Each row was made from one walk, in order. Every step used is in the known rows, and no mark comes twice. Write each row's walk.
In the rows, 100 means zero.
Known rows
sodam, sude, bazo: [107,125,89,97,98,100,109,99,99,102,51,113,90,99,110,104,94,107,112,118,105,96,128,111,89,106,142,104,109,104,57,89,101,109,71,126,113,117,93,97,83,93,109,112,91,111,115,104,101,84,87,73]
gepir, bazo: [87,105,115,75,86,100,109,118,107,95,87,129,102,93,97,106,105,92,107,108,111,89,91,108,87,96,101,102,116,105,96,97,101,101,93,108,119,112,97,91,93,102,88,92,105,110,118,97,99,90,113,113]
sude, sodam: [106,126,110,105,82,98,115,108,98,92,108,123,92,106,95,100,98,104,95,111,105,95,108,105,99,109,97,104,116,99,42,94,96,106,84,110,115,112,100,103,110,107,83,100,107,112,118,102,94,93,95,130]
kuvo, mube: [87,91,108,100,105,104,122,112,109,84,112,65,112,111,82,88,113,89,102,128,102,95,135,115,87,92,105,109,115,101,100,94,85,99,97,118,119,94,93,102,89,100,104,95,104,127,88,105,98,95,102,78]
kuvo, mube, divibiv, sodam: [70,106,121,121,102,110,126,121,106,74,77,96,84,120,85,95,114,86,95,145,109,90,145,130,80,46,87,105,100,80,110,90,85,106,83,124,115,78,92,108,108,95,104,85,108,125,109,111,99,120,88,75]
negi, sodam, divibiv: [94,120,112,101,70,107,91,80,107,100,119,87,106,92,103,125,117,90,87,108,92,93,99,100,101,76,109,103,101,96,92,82,99,109,69,109,115,112,85,85,66,98,105,95,116,94,110,88,115,117,119,95]
misa, kuvo, mube: [92,105,121,90,107,95,128,105,105,89,106,69,121,99,72,98,108,91,114,131,108,91,108,93,92,87,98,111,110,90,95,88,79,96,111,132,113,92,80,92,102,92,106,109,104,107,96,103,103,98,123,80]
lirur, masos, bazo: [77,112,95,94,94,98,130,87,107,97,87,111,109,125,95,118,114,80,93,87,116,99,51,100,91,112,65,94,117,111,127,91,112,104,97,107,121,92,87,120,83,127,103,101,109,96,128,111,94,79,103,122]
gepir, bazo, masos: [91,104,122,67,93,94,103,97,104,97,86,156,121,97,91,117,111,94,92,110,105,113,58,112,91,95,97,101,112,114,95,110,96,108,81,108,122,122,93,102,95,110,84,93,108,109,117,94,105,88,143,110]
kuvo, misa: [100,88,110,107,97,110,105,102,107,99,118,104,91,91,88,106,109,91,107,87,111,93,114,112,88,104,106,103,117,105,99,89,76,107,95,112,111,123,95,84,92,104,89,97,103,111,98,104,96,91,107,73]
lirur, masos, bazo, sude, sodam, gepir: [65,126,88,100,95,91,123,60,101,103,64,136,104,123,78,124,105,99,73,88,116,111,74,109,107,125,75,95,112,110,55,92,133,108,101,96,122,115,87,135,105,117,88,118,110,83,135,117,102,87,96,131]
negi, sodam, sude, bazo, gepir: [107,135,108,103,89,94,98,76,92,97,51,140,102,92,114,133,101,89,101,121,113,90,97,106,97,71,130,98,100,108,43,99,112,117,57,117,115,124,77,98,71,95,102,118,113,95,128,82,115,106,114,59]
lirur, masos, bazo, gepir: [78,104,104,93,97,98,130,80,97,100,82,145,111,126,88,119,119,67,87,89,115,99,33,92,90,104,64,89,122,118,127,97,122,103,91,99,124,86,87,131,83,123,90,106,121,74,129,105,100,94,112,108]
sodam, gepir, bazo, masos: [80,103,104,64,86,94,97,72,106,104,91,154,118,97,85,131,104,106,110,104,102,107,59,117,97,96,104,104,109,114,83,110,104,109,78,92,127,135,99,105,92,113,75,93,118,90,130,96,108,83,130,90]
misa, kuvo: [103,105,114,94,85,91,117,102,101,99,94,96,109,96,86,111,101,97,104,109,114,99,79,87,96,97,93,103,109,93,100,90,81,102,103,124,113,108,84,84,97,96,97,104,104,89,122,94,97,104,131,90]
sude, bazo: [98,121,97,99,87,98,120,99,99,88,89,122,102,110,113,104,101,98,90,123,108,89,114,106,90,92,116,104,121,108,67,91,97,109,96,126,117,108,97,96,86,104,104,106,102,113,115,101,97,78,90,101]
vobi, misa, kuvo: [87,119,111,85,92,94,113,105,100,96,107,87,110,130,80,118,101,90,113,107,129,102,93,91,93,103,102,103,112,98,103,87,87,109,107,116,114,117,86,80,108,103,102,124,103,65,132,100,90,97,136,86]
sodam, negi: [107,98,104,99,77,93,98,98,111,102,98,62,109,96,88,86,117,95,83,102,108,94,114,101,92,99,96,105,114,107,96,83,98,96,111,105,117,116,101,104,84,116,94,100,111,109,134,104,108,90,110,83]
sodam, divibiv: [99,103,103,93,87,114,100,92,103,111,117,98,106,100,94,109,120,93,82,107,85,101,106,99,93,106,100,103,107,96,96,78,94,92,75,110,117,110,101,99,82,94,101,93,108,88,101,105,105,112,104,89]
vobi, misa, kuvo, mube, divibiv, sodam: [65,126,130,104,107,105,121,117,100,76,85,72,98,146,69,119,117,83,112,141,131,100,140,112,81,49,100,105,103,71,118,88,80,109,102,129,116,84,80,88,131,101,110,113,106,89,126,107,90,121,111,62]
kuvo, mube, divibiv, sodam, negi: [85,101,124,121,95,106,111,104,114,79,76,52,92,112,79,82,128,90,82,134,112,90,159,122,79,41,97,107,105,80,110,84,91,99,110,120,119,83,100,114,103,114,104,87,115,130,128,112,111,113,95,64]
lirur, masos, bazo, sude: [69,99,93,99,104,97,127,91,108,95,56,128,102,125,86,116,119,86,60,99,113,105,70,108,91,109,72,90,115,113,131,92,127,107,96,114,117,105,79,133,85,108,107,104,99,93,125,116,97,85,120,132]
negi, sodam, divibiv, mube: [99,114,117,101,52,104,98,94,91,105,115,58,117,95,92,132,119,87,89,115,91,100,114,101,99,75,98,110,102,100,100,88,95,103,61,113,113,145,85,91,78,90,119,95,117,72,110,91,115,119,122,95]
vobi, misa, kuvo, mube, divibiv: [58,122,114,102,107,114,118,105,105,84,92,79,118,133,54,107,113,77,109,130,122,106,133,95,79,91,132,108,112,77,116,84,83,103,120,136,119,102,87,92,123,106,118,120,108,88,118,101,96,122,123,89]
gepir, bazo, sude, sodam, divibiv, mube: [88,123,119,82,74,107,100,105,85,112,76,116,115,91,73,107,125,106,48,122,94,108,148,113,90,106,106,103,113,95,48,94,117,84,73,121,115,149,92,100,121,81,94,107,102,84,100,110,110,115,117,143]
vobi, misa: [84,115,99,92,95,105,109,117,103,90,107,96,104,141,90,110,104,89,104,107,116,104,114,114,89,103,105,103,115,109,105,89,96,109,92,103,116,118,95,89,98,109,97,112,104,80,130,105,87,93,112,89]
lirur, masos: [83,104,108,101,94,100,117,96,108,97,96,108,109,109,83,103,109,84,107,117,114,101,59,108,96,109,105,94,115,111,110,92,94,104,82,112,116,89,93,125,78,115,98,92,109,103,126,108,95,102,105,120]
divibiv, sodam: [99,102,124,107,90,93,120,123,101,90,90,104,78,117,112,112,102,95,102,121,113,88,102,123,95,61,66,101,108,99,97,97,97,110,75,110,111,93,83,96,94,98,89,88,107,107,130,108,92,95,100,82]
kuvo, misa, vobi: [93,94,88,98,99,107,102,106,102,102,124,89,120,83,76,112,93,90,97,86,117,89,127,93,88,106,107,100,110,103,117,87,84,103,77,118,111,130,94,92,89,107,110,95,102,90,123,108,98,89,135,103]
negi, sodam: [91,122,110,105,73,92,105,103,107,86,109,98,96,100,105,118,104,88,106,116,112,90,92,108,102,74,97,105,101,102,89,93,96,118,80,107,112,113,80,85,72,103,102,97,113,112,123,85,104,104,123,102]
mube, kuvo: [76,119,97,96,86,102,126,115,104,90,110,114,77,109,90,94,105,90,116,116,102,81,90,113,88,99,122,100,111,114,107,90,88,103,90,119,112,111,112,92,69,96,91,93,106,109,99,105,81,122,93,90]
misa, kuvo, mube, divibiv, sodam, negi: [90,111,140,112,91,96,109,97,111,85,70,51,99,104,66,94,127,86,92,135,122,92,133,106,84,42,96,111,102,71,111,82,82,91,126,129,115,81,87,100,119,109,107,99,113,113,128,113,110,115,114,56]

Which walk is each row?
[87,133,112,69,80,91,96,69,100,105,96,168,123,94,80,128,99,116,108,105,103,109,64,113,104,106,102,105,108,108,20,110,104,112,82,91,126,138,103,107,118,114,64,105,119,104,131,97,107,82,122,112]	sude, sodam, gepir, bazo, masos
[108,120,100,109,80,90,96,87,108,96,78,93,100,97,80,81,123,107,49,115,114,105,141,113,101,101,94,102,116,105,36,88,107,95,114,111,118,126,94,116,106,104,87,114,104,117,139,108,111,111,111,126]	bazo, sude, sodam, negi
[98,98,108,94,75,113,104,101,89,109,113,68,122,103,80,104,122,91,87,113,85,106,133,104,92,100,98,108,108,97,114,85,91,88,72,116,115,135,99,96,90,86,116,96,109,61,104,107,104,108,106,91]	sodam, divibiv, mube
[77,128,97,103,97,93,129,88,101,95,61,138,98,122,85,114,111,90,53,101,114,106,73,110,100,124,75,90,116,109,68,95,126,105,96,114,120,104,76,135,106,113,95,114,102,110,127,119,98,91,100,159]	lirur, masos, bazo, sude, sodam
[80,102,106,105,74,112,120,119,92,96,124,83,85,99,68,111,109,82,127,94,108,84,125,120,80,104,126,104,112,116,109,96,72,104,86,126,107,153,108,75,85,93,103,97,106,96,83,113,72,118,102,63]	divibiv, mube, kuvo, misa
[72,141,107,100,52,108,108,98,92,99,120,65,89,99,85,127,122,80,107,117,87,83,105,112,95,70,122,107,94,109,105,86,89,103,64,121,109,145,98,81,61,85,114,92,119,76,87,91,97,143,115,91]	negi, sodam, divibiv, mube, kuvo
[82,105,110,99,72,124,108,91,90,107,138,82,85,94,68,113,130,88,113,91,90,90,136,116,79,108,136,106,109,108,112,80,71,92,78,127,109,146,113,77,86,86,104,97,109,77,69,114,85,133,97,63]	sodam, divibiv, mube, kuvo, misa
[53,114,109,96,82,107,104,101,104,95,24,153,65,103,92,118,111,100,76,127,116,102,120,132,87,55,97,98,96,85,112,99,122,108,84,108,118,120,94,104,108,96,78,88,109,86,145,109,106,117,101,95]	mube, divibiv, sodam, gepir, bazo, sude
[97,119,106,111,93,96,114,111,95,96,79,132,88,107,87,95,103,105,56,124,105,103,126,113,100,102,94,100,113,100,34,94,105,105,84,120,113,123,87,110,111,86,86,106,98,114,122,110,99,106,113,135]	bazo, sude, sodam
[74,111,118,85,109,97,122,106,105,94,113,57,125,133,66,111,113,84,114,123,122,102,121,98,88,90,111,112,113,95,104,89,82,100,117,121,116,101,81,82,112,101,110,129,103,88,114,106,96,95,129,68]	vobi, misa, kuvo, mube
[85,117,117,118,85,107,115,127,100,82,63,119,68,116,102,104,107,91,94,128,112,93,117,119,83,53,82,100,102,80,119,92,94,109,76,124,113,94,96,98,102,103,94,79,110,102,132,107,95,121,88,91]	mube, divibiv, sodam
[85,147,104,95,58,112,119,102,82,107,129,86,97,106,70,108,116,96,94,116,84,89,125,106,91,106,128,108,110,107,54,83,86,91,73,125,113,140,114,94,99,87,95,101,113,84,80,111,87,138,85,108]	sude, sodam, divibiv, mube, kuvo
[87,102,119,119,110,113,112,116,107,87,38,77,74,113,86,94,110,89,116,137,108,94,168,132,77,58,109,106,92,71,118,89,84,104,63,127,111,85,92,117,104,85,108,86,100,120,109,112,103,118,79,46]	kuvo, mube, divibiv, sodam, sude
[71,111,81,89,73,122,106,101,88,112,146,57,116,80,58,125,114,83,93,90,98,81,140,95,80,107,140,106,97,107,135,78,73,86,56,127,109,162,114,82,81,89,122,97,108,60,85,120,90,127,124,88]	sodam, divibiv, mube, kuvo, misa, vobi
[84,140,105,80,82,96,103,89,101,103,93,137,108,90,87,110,96,115,114,98,106,91,103,107,100,111,111,105,116,100,28,99,111,102,96,90,120,126,108,93,117,113,63,106,116,103,127,98,103,88,93,120]	sude, sodam, gepir, bazo
[88,98,103,91,87,98,124,93,95,92,82,140,103,125,101,115,118,79,80,85,112,90,74,90,88,96,49,97,118,110,105,96,115,97,92,96,123,114,91,94,92,110,86,100,118,74,118,97,95,91,119,78]	masos, bazo, gepir
[112,100,117,102,99,98,112,120,102,97,51,96,72,109,108,117,96,105,123,116,112,90,118,130,92,77,83,98,95,92,90,93,94,114,54,106,108,102,82,102,85,85,91,92,96,93,130,106,94,104,99,51]	divibiv, sodam, sude
[102,120,117,87,80,89,98,97,110,100,64,118,101,87,77,94,121,108,52,112,116,101,137,114,94,98,113,100,121,104,36,95,119,97,113,105,121,129,95,106,118,110,77,111,104,129,133,106,112,97,119,138]	gepir, bazo, sude, sodam, negi
[100,113,102,94,91,96,118,89,86,89,84,159,114,110,108,108,111,92,76,127,112,90,92,100,91,83,112,99,121,117,57,100,108,104,87,113,120,108,97,100,90,103,95,113,114,95,117,99,104,94,104,88]	sude, bazo, gepir
[70,99,112,81,87,91,104,107,104,102,53,143,89,101,100,124,113,106,81,123,115,92,118,137,98,61,81,98,100,101,92,105,125,110,81,97,117,118,85,96,102,88,71,94,107,89,136,107,104,95,110,81]	divibiv, sodam, gepir, bazo, sude
[87,132,110,105,70,120,108,93,85,107,142,91,83,94,61,117,124,93,107,90,89,89,141,114,86,117,139,105,112,103,56,83,69,92,74,123,109,153,116,77,109,91,95,112,110,95,65,118,77,134,88,88]	sude, sodam, divibiv, mube, kuvo, misa
[79,110,101,103,87,112,117,108,108,92,126,118,66,95,82,107,109,87,129,87,105,81,106,119,81,105,133,101,115,115,110,86,70,104,95,120,110,121,107,82,80,99,89,93,103,119,80,113,80,119,98,64]	mube, kuvo, misa
[107,131,110,100,83,112,106,90,96,103,118,118,103,100,91,106,117,104,77,108,86,103,122,95,96,110,106,102,113,92,38,80,96,92,78,113,118,112,100,98,108,99,88,101,110,98,107,106,106,116,98,116]	sude, sodam, divibiv
[87,125,101,105,87,91,110,72,111,99,61,100,104,115,75,104,122,91,44,91,118,105,93,104,99,117,78,90,122,113,62,85,128,99,120,107,122,109,85,134,107,129,94,122,107,114,139,123,107,87,105,143]	lirur, masos, bazo, sude, sodam, negi
[60,115,101,84,78,94,93,86,109,98,61,128,98,82,92,131,105,96,86,113,115,93,98,115,106,75,107,102,100,107,82,103,128,120,83,97,118,141,81,86,80,94,87,101,113,97,133,86,117,96,127,103]	negi, sodam, gepir, bazo, sude
[119,127,106,110,74,91,102,92,106,98,107,77,107,98,85,89,111,107,83,104,111,95,129,102,99,104,105,106,116,102,32,85,97,97,107,101,118,116,105,108,109,119,80,108,113,119,136,105,105,97,101,105]	sude, sodam, negi
[116,114,102,89,105,96,102,79,100,101,57,140,111,103,102,120,97,105,97,119,99,109,96,117,91,100,124,103,103,108,53,101,92,119,61,126,118,131,88,114,85,97,107,110,94,104,112,101,105,76,114,80]	sodam, sude, bazo, masos
[64,123,79,94,92,111,118,107,107,95,130,100,101,85,74,118,97,83,108,91,116,75,115,98,82,106,135,100,101,114,125,85,73,97,77,122,110,133,107,88,76,98,108,96,104,100,97,111,85,115,121,95]	mube, kuvo, misa, vobi
